Each row was made from one small tree. The marks that hang from a mark follow it in brackets, in alphabetical order. Every link used is in the known rows. Write each row's tree.
In the rows, zero is written as 128.
Known rows
lozin(babug moni sekomob(bemul(zuki))): [116  62 185  91 118 135 148 120 126 168 109 142 126 167 114 101 116 170
  31  85 145 137 120 120 148 151 160  73 144 104 124 155  93 182  91  66
 150 132  64]
buru(fazel(bemul)): [134 183 106 117 118 118 119 128 135 134 137 146 135  82 132 147 193 136
 165 153 107 119 161 109 111 156  77 107 143 144 147 132 140  91 142 181
 106 129 147]
nufu(lukov): [150 143 124 131 110 112 139 107 115 111 124  99 118 117 120 154 131 100
 161 166 125 129 153 157 107 116 113 150 126 120 151 107 168  86 145 145
 120 125 160]
nufu(fazel): [126 186 122 125 139 124 119 142 133 108 125 110 115 115 139 152 142 141
 168 173 119 148 152 124 124  99 101 149 150 135 158  95 132 108 157 151
 118 121 168]
bemul(sekomob(lozin) zuki(pubor)): [107 129 169 107 117 109 139 115 152 158 129 140 106 161 139 127 120 127
  71  84 123 134 118 137 109 124 146 124 115 124 135 148  81 143 126  76
 129 121  93]
babug(lozin(moni sekomob(bemul(zuki)))): [126  68 161 102 125 108 166 131 154 150 101 117 137 173 119 109 108 143
  40 105 142 142 134 134 138 166 148 108 142 117 131 155  67 196  91  55
 143 119  91]
lozin(babug moni): [127 123 160  94 120 130 154 110 114 148 112 128 123 145 109 129 141 153
  97 128 134 135 148 133 145 120 121 123 140  98 145 126 122 123 114 128
 144 118 110]
nufu(fazel lezeved lukov(pubor)): [161 152  74 187 152 160  89 152  88  66 158  78 130  99 130 174  90  98
 217 174 134 133 150 142 125  52 131 182 131 133 124  80 221  66 183 149
 117 138 182]
sekomob(lozin): [126 142 136 117 132  86 150 103 149 125 109 121 124 144 127 135 124 102
 116 130 136 132 164 126 124 138 108 146 143 109 141 120 105 120 128 121
 124 117 143]
bemul(sekomob zuki(pubor)): [108 145 174 106 108 120 137 124 123 160 140 130  97 141 139 132 143 139
  95 112 110 132 115 148 106 104 139 119 120 136 156 143 112 125 133  97
 125 121  98]
lukov(nufu(fazel(buru)) pubor): [121 173  76 169 161 159  79 154 132  73 167 128 122  86 157 139 117 132
 209 175 125 128 131 134 112  64 123 210 160 146 154 104 212  82 158 162
 108 120 170]
buru(fazel(bemul(sekomob zuki) nufu)): [126 146  94 112 110 138 102 139 143 132 151 160 143 106 120 137 182 158
 146 116 103  99 115  97  95 152 106  92  95 164 136 133 105 127 130 183
 115 136 134]
nufu(fazel(bemul(sekomob) buru) lezeved lukov): [167 159  74 185 163 177  83 173 139  92 126 121 160  92 133 131 136 150
 213 174 108 130  87 100 129 112 101 117  85 157  90  91 152 113 171 173
 119 153 173]
bepe(lozin(moni sekomob(bemul(zuki(pubor))))): [119 103 176  95 123 123 156 111 124 164 118 144 112 154 140 126  88 140
  63  95 119 143 136 136 138 155 156 112 131 119 134 159  95 161 106 100
 140 124  84]
lozin(sekomob): [147 130 169 101 124 117 148 122 120 127 101 119 122 132 123 130 128 124
 116 146 133 121 137 146 139 111 115 123 141 123 160 124 141 120 118 122
 118 122 134]
fazel(buru nufu(lezeved lukov)): [142 125  69 178 138 159 107 132  95  71 146 128 141  88 113 154 141  94
 217 178 111 110  93 142 129  81 108 179  76 142 150  81 165  89 144 208
 130 133 212]
bemul(sekomob(lozin) zuki): [121 107 156 110 128  95 144 116 166 142 113 128 123 173 131 113 118 139
  64 101 122 129 128 115 108 144 135  98 117 121 124 134  71 161 120  77
 129 123  96]
babug(lozin(sekomob(bemul))): [134  88 142  95 133  92 168 122 161 133  95 113 137 149 117 103 108 105
  75 126 154 124 146 133 137 152 136 123 145 116 141 143  91 172 101  61
 124 120 121]
fazel(buru nufu): [109 150  95 125 135 133 125 124 123 104 130 148 125 100 129 136 164 121
 186 162 112 114 104 137 121 112  92 171 105 145 177 104 143 105 123 198
 125 118 194]
fazel(buru nufu(lezeved)): [122 141  85 164 145 144 114 136 102  86 141 138 137  91 118 143 155 104
 202 174 110 113  94 128 144  78  97 172  98 145 160  87 139 102 135 202
 129 124 202]
bepe(lozin): [140 146 134 100 131  96 157 102 127 121 109 121 115 131 133 137 111 111
 135 162 117 124 168 136 126 133 107 136 132 117 150 120 124 110 143 150
 121 110 142]
nufu(fazel(bemul buru) lezeved lukov(pubor)): [151 173  49 204 159 185  70 173 108  78 150 106 150  73 146 156 128 124
 250 180 122 127 116 127 128 104 101 162 119 159  99  97 228  64 184 186
 116 148 187]
puriv(bemul(sekomob zuki(pubor)) lozin): [107 123 144 118 113  89 151 129 158 172 130 150 104 153 158  99 142 125
  58  59 135 157 118 120 129 150 165 104 125 110  91 165  68 160 101  64
 139 118  73]
bepe(bemul(zuki)): [104 133 162 124 109 106 135 128 105 140 124 102 104 130 122 128 147 120
 126 159 116 145 148 147 123 159 117 107 166 133 138 130 137 147 125 118
 128 121 118]
buru(fazel(nufu(lezeved lukov))): [159 132  64 158 125 149 101 127  97  75 172 131 136  80 102 176 148  93
 198 161 107 104 135 124 115  78 116 164  87 138 162  84 155  82 148 203
 119 133 198]
puriv(lozin(babug sekomob)): [145  93 169  82 125 119 147 117 142 137  88 149 123 158 120 101 129 127
  57 103 162 129 140 136 150 121 144 100 135  90 116 143 103 138 104  81
 138 114 106]
bemul(sekomob(lozin(babug moni)) zuki(pubor)): [108  97 182  91 117 134 146 113 149 176 126 155 112 183 125 116 116 163
  29  55 135 138 108 129 125 131 162 109 110 105 121 159  65 161 108  60
 149 123  62]
zuki(pubor): [110 187 157 113 111 114 143 109 104 144 137 123  97 107 138 158 152 102
 150 144 123 137 148 163 124  95 113 170 149 128 176 128 146  82 139 141
 120 114 144]
bemul(sekomob(lozin(moni)) zuki(pubor)): [111 122 176 108 118 118 148 116 150 167 130 143 112 174 135 129 116 151
  54  71 119 145 119 133 115 134 149 123 113 118 131 151  69 151 106  78
 141 122  78]

Write each row's tree
[109  94 160 100 115 109 153 129 146 153 119 123 119 151 131 117 117 109
  60 106 146 133 129 158 128 145 155 130 145 128 147 163  84 175 114  46
 131 115 105] : babug(lozin(sekomob(bemul(zuki(pubor)))))
[116 100 168 113 118 102 143 121 131 147 113 123 118 142 133 113 122 127
  81 117 130 133 131 128 127 148 140  91 151 129 142 141 108 161 112  83
 126 130 104] : lozin(sekomob(bemul(zuki)))
[125  93 158  95 133 107 151 119 138 143 107 120 112 156 122  98  95 132
  87 135 111 129 137 124 123 177 138  78 125 127 115 141 110 185 118  99
 125 124  86] : bepe(bemul(sekomob zuki) lozin)
[146 163  83 200 157 152  74 156  96  55 181  92 133  94 130 161  91  99
 216 176 134 123 152 126 135  24 141 207 165 136 128  85 201  73 178 152
 109 127 168] : lukov(nufu(fazel lezeved) pubor)
[105  80 196  91 110 148 145 119 112 183 124 150 112 159 121 111 118 161
  36  72 140 141 113 139 148 137 169  92 142 107 134 165  99 170  95  65
 150 131  61] : lozin(babug moni sekomob(bemul(zuki(pubor))))
[144 165  84 146 140 149 102 141 116  88 147  90 117 105 145 166 103 116
 198 165 137 136 161 155 103  91 127 181 137 133 143  98 225  69 168 143
 114 130 173] : nufu(fazel lukov(pubor))
[154  90 165  68 134 132 153 107 126 133  92 143 124 152 116 113  95 133
  82 129 143 108 141 137 150 132 134 101 121 102 140 138 126 141 129 113
 129 119 111] : bepe(lozin(babug sekomob))
[112  86 177  73 123 135 143 114 121 168 123 145  98 154 118  92  98 138
  65 105 129 123 121 144 132 161 161  84 123 116 113 161 113 182 125  78
 136 124  65] : bepe(bemul(sekomob zuki(pubor)) lozin(babug))
[135 163  66 207 172 168  67 163 110  52 177 117 135  80 145 145 107 117
 226 183 120 127 123 123 133  29 128 212 153 144 137  88 210  77 173 167
 110 126 181] : lukov(nufu(fazel(buru) lezeved) pubor)
[127 110 151  97 132 115 156 100 145 144 102 138 130 167 113 123 119 141
  74  99 148 137 152 121 144 144 127 127 138  87 125 130  90 138 107 103
 145 119 108] : sekomob(lozin(babug moni))
[146 161  87 139  94 132 112 118 109 110 132 112 150 102 108 160 154 103
 209 150 139 100 130 139 110 152 103 145 103 148 113 112 159  81 149 213
 120 139 175] : fazel(bemul nufu(lukov))
[101 173 129 143 113 130 113 146 133 147 117 143 127 105 154 127 195 158
 158 159 100 133 107 131 113 174  78 100 138 163 128 145 134 113 149 169
 128 125 136] : fazel(bemul(zuki) buru)
[137 122  88 137 100 148 100 132 115 120 149 110 148 127 118 140 125 125
 172 108 142  88 109 138  91 146 138 123  90 157  96 134 182  97 141 165
 119 146 129] : fazel(bemul(sekomob zuki) nufu(lukov(pubor)))
[116 176 115 136 146 155  94 173 167 135 119 147 136 115 159 114 172 196
 158 152 100 141  90  99 111 154  92  91 119 169 117 126 110 146 157 152
 122 135 136] : nufu(fazel(bemul(sekomob zuki) buru))
[161 170 104 187 147 148  76 162 134  82 152 111 160 104 116 131 122 134
 198 166 126 121 116  85 139  69 124 137 137 149  87  92 115 116 175 167
 109 142 149] : lukov(nufu(fazel(bemul(sekomob)) lezeved))
[129  92 161 122 114 101 154 138 145 162 103 144 125 175 145 107 130 152
  34  70 139 166 128 115 154 171 157  88 136 102  83 161  68 176  75  75
 154 120  69] : puriv(bemul(zuki) lozin(moni sekomob))
[156 147  60 179 115 152  95 130  74  87 156  91 161  91 104 167 124  73
 238 147 149  89 131 140 128 105 120 165 105 149  94 103 212  54 159 207
 118 147 180] : fazel(bemul nufu(lezeved lukov(pubor)))
[125 130 126 125 124  80 168 119 150 150 108 135 126 147 142 110 140 126
  84  89 138 168 157 107 152 164 134 123 147  90  92 140  82 143  81 110
 146 117 103] : puriv(bemul lozin(moni))
[158 150  42 167 123 161  84 136  89  84 179 127 155  66 111 174 152  94
 228 143 126  89 142 121 113 111 111 155 101 152 124 107 206  54 155 215
 108 145 183] : buru(fazel(bemul nufu(lezeved lukov(pubor))))
[124 101 133 105 124  96 163 116 146 160 105 150 126 160 128  94 139 138
  58  70 156 157 150 105 162 163 148 103 143  76  81 151  79 155  82  89
 155 117  82] : puriv(bemul lozin(babug moni))
[142 183  82 210 154 163  64 172 128  75 154 130 154  79 136 140 147 137
 229 193 110 132 104  99 142  77 101 160 144 159 106  92 139 100 184 200
 115 133 182] : lukov(nufu(fazel(bemul buru) lezeved))
[106 113 190 112 113 128 148 118 117 173 126 135 113 147 135 127 120 145
  65  92 124 151 123 140 137 138 153 114 146 125 143 155 101 154  91  85
 142 130  84] : lozin(moni sekomob(bemul(zuki(pubor))))
[114  90 170 102 116 119 161 132 143 164 116 126 124 164 127 119 110 133
  44  93 143 147 127 150 135 150 159 132 140 120 140 166  74 180  94  49
 143 118  86] : babug(lozin(moni sekomob(bemul(zuki(pubor)))))
[134  53 193  78 126 151 149 125 110 159  97 138 118 175 105 102  86 163
  42 114 136 134 129 138 157 182 157  67 136 106 105 158 114 199 100  89
 149 126  60] : bepe(bemul(zuki) lozin(babug moni sekomob))
[138  95 149  82 144 106 156 101 168 141 100 140 132 166 113  90 110 133
  68  93 149 114 131 108 133 134 135 102 116  95 124 131  86 154 109  75
 127 127 100] : bemul(sekomob(lozin(babug)))
[128 135  78 140 125 148 117 120 119  91 136 139 130  94 125 145 149 111
 201 168 112 112 103 151 106 117 104 179  84 145 168  97 169  94 132 202
 127 126 203] : fazel(buru nufu(lukov))
[ 91 110 134 131 127  71 146 102 161 146 122 124 120 153 139 115 118 107
  78  99 138 144 154 109 112 174 136 111 156 118 122 140  69 164 121  78
 135 123 108] : sekomob(bemul(zuki) lozin)
[128  80 159  85 146 115 163 106 156 154  96 131 136 168  96  82  99 140
  62  91 148 131 135 107 149 175 140  88 134  92 101 137  97 188  75  74
 136 136  77] : bepe(bemul(sekomob(lozin(babug moni))))
[139 180  62 215 162 174  56 174 113  67 172 118 151  72 145 144 125 125
 244 178 125 121 116 112 135  66 114 186 156 159 104 102 208  73 181 185
 108 135 173] : lukov(nufu(fazel(bemul buru) lezeved) pubor)
[104 137 146 117 109 103 147 129 131 172 139 134 105 137 146 112 139 132
  92  86 118 139 110 125 124 140 149 109 128 129 126 151 106 151 118  90
 128 128  87] : puriv(bemul(sekomob zuki(pubor)))
[127  89 158  98 128 102 151 110 138 141 106 132 119 151 137 113  90 126
  77 121 124 126 142 125 128 162 142  92 135 124 134 147 100 167 122  99
 128 124 103] : bepe(lozin(sekomob(bemul(zuki))))
[126 163 122 118 141 127 135 134 160 146 100 149 145 106 144  95 173 162
 155 145 110 117  99 107 122 167  78  93 116 150 125 136 133 126 120 160
 114 134 132] : fazel(bemul(sekomob) buru)
[129  74 171  84 132 131 160 109 128 161 100 141 135 156 107  95 109 155
  53  90 151 130 132 117 160 142 151  89 142  93 129 145 107 170  80  80
 142 135  83] : lozin(babug moni sekomob(bemul))
[167 123  66 164 126 153 102 132  98  93 151  99 168 105 101 143 110  92
 212 124 147  80 112 125 125 103 132 141  82 146  84 108 192  81 143 184
 114 155 156] : fazel(bemul(sekomob) nufu(lezeved lukov(pubor)))
[118  94 179 113 118 116 152 122 128 158 110 126 127 156 127 118 117 155
  60 103 123 146 131 123 137 150 144  94 146 121 136 145  95 171  88  90
 141 131  86] : lozin(moni sekomob(bemul(zuki)))
[ 78 131 142 129 118  81 140 100 150 161 139 135 105 142 148 126 122  96
  81  84 133 147 146 130 109 161 146 134 156 120 130 152  76 148 125  75
 136 123 103] : sekomob(bemul(zuki(pubor)) lozin)
[157 127  66 172 136 166 100 143 121  96 132 137 171  94 110 124 148 120
 213 148 114  92  67 111 128 124 104 127  56 157  99 101 150 110 138 207
 123 152 176] : fazel(bemul(sekomob) buru nufu(lezeved lukov))
[ 79 148 152 128 104  93 138 110 119 161 150 124  96 120 146 134 146 107
 111 117 122 148 140 143 112 135 139 132 160 133 152 144 110 129 134  98
 131 120 112] : sekomob(bemul(zuki(pubor)))
[143 146  45 190 136 172  87 145  89  83 154 122 161  74 123 151 143  95
 251 158 132  92  96 138 126 115 102 172  90 161 106 107 222  61 153 222
 121 145 195] : fazel(bemul buru nufu(lezeved lukov(pubor)))
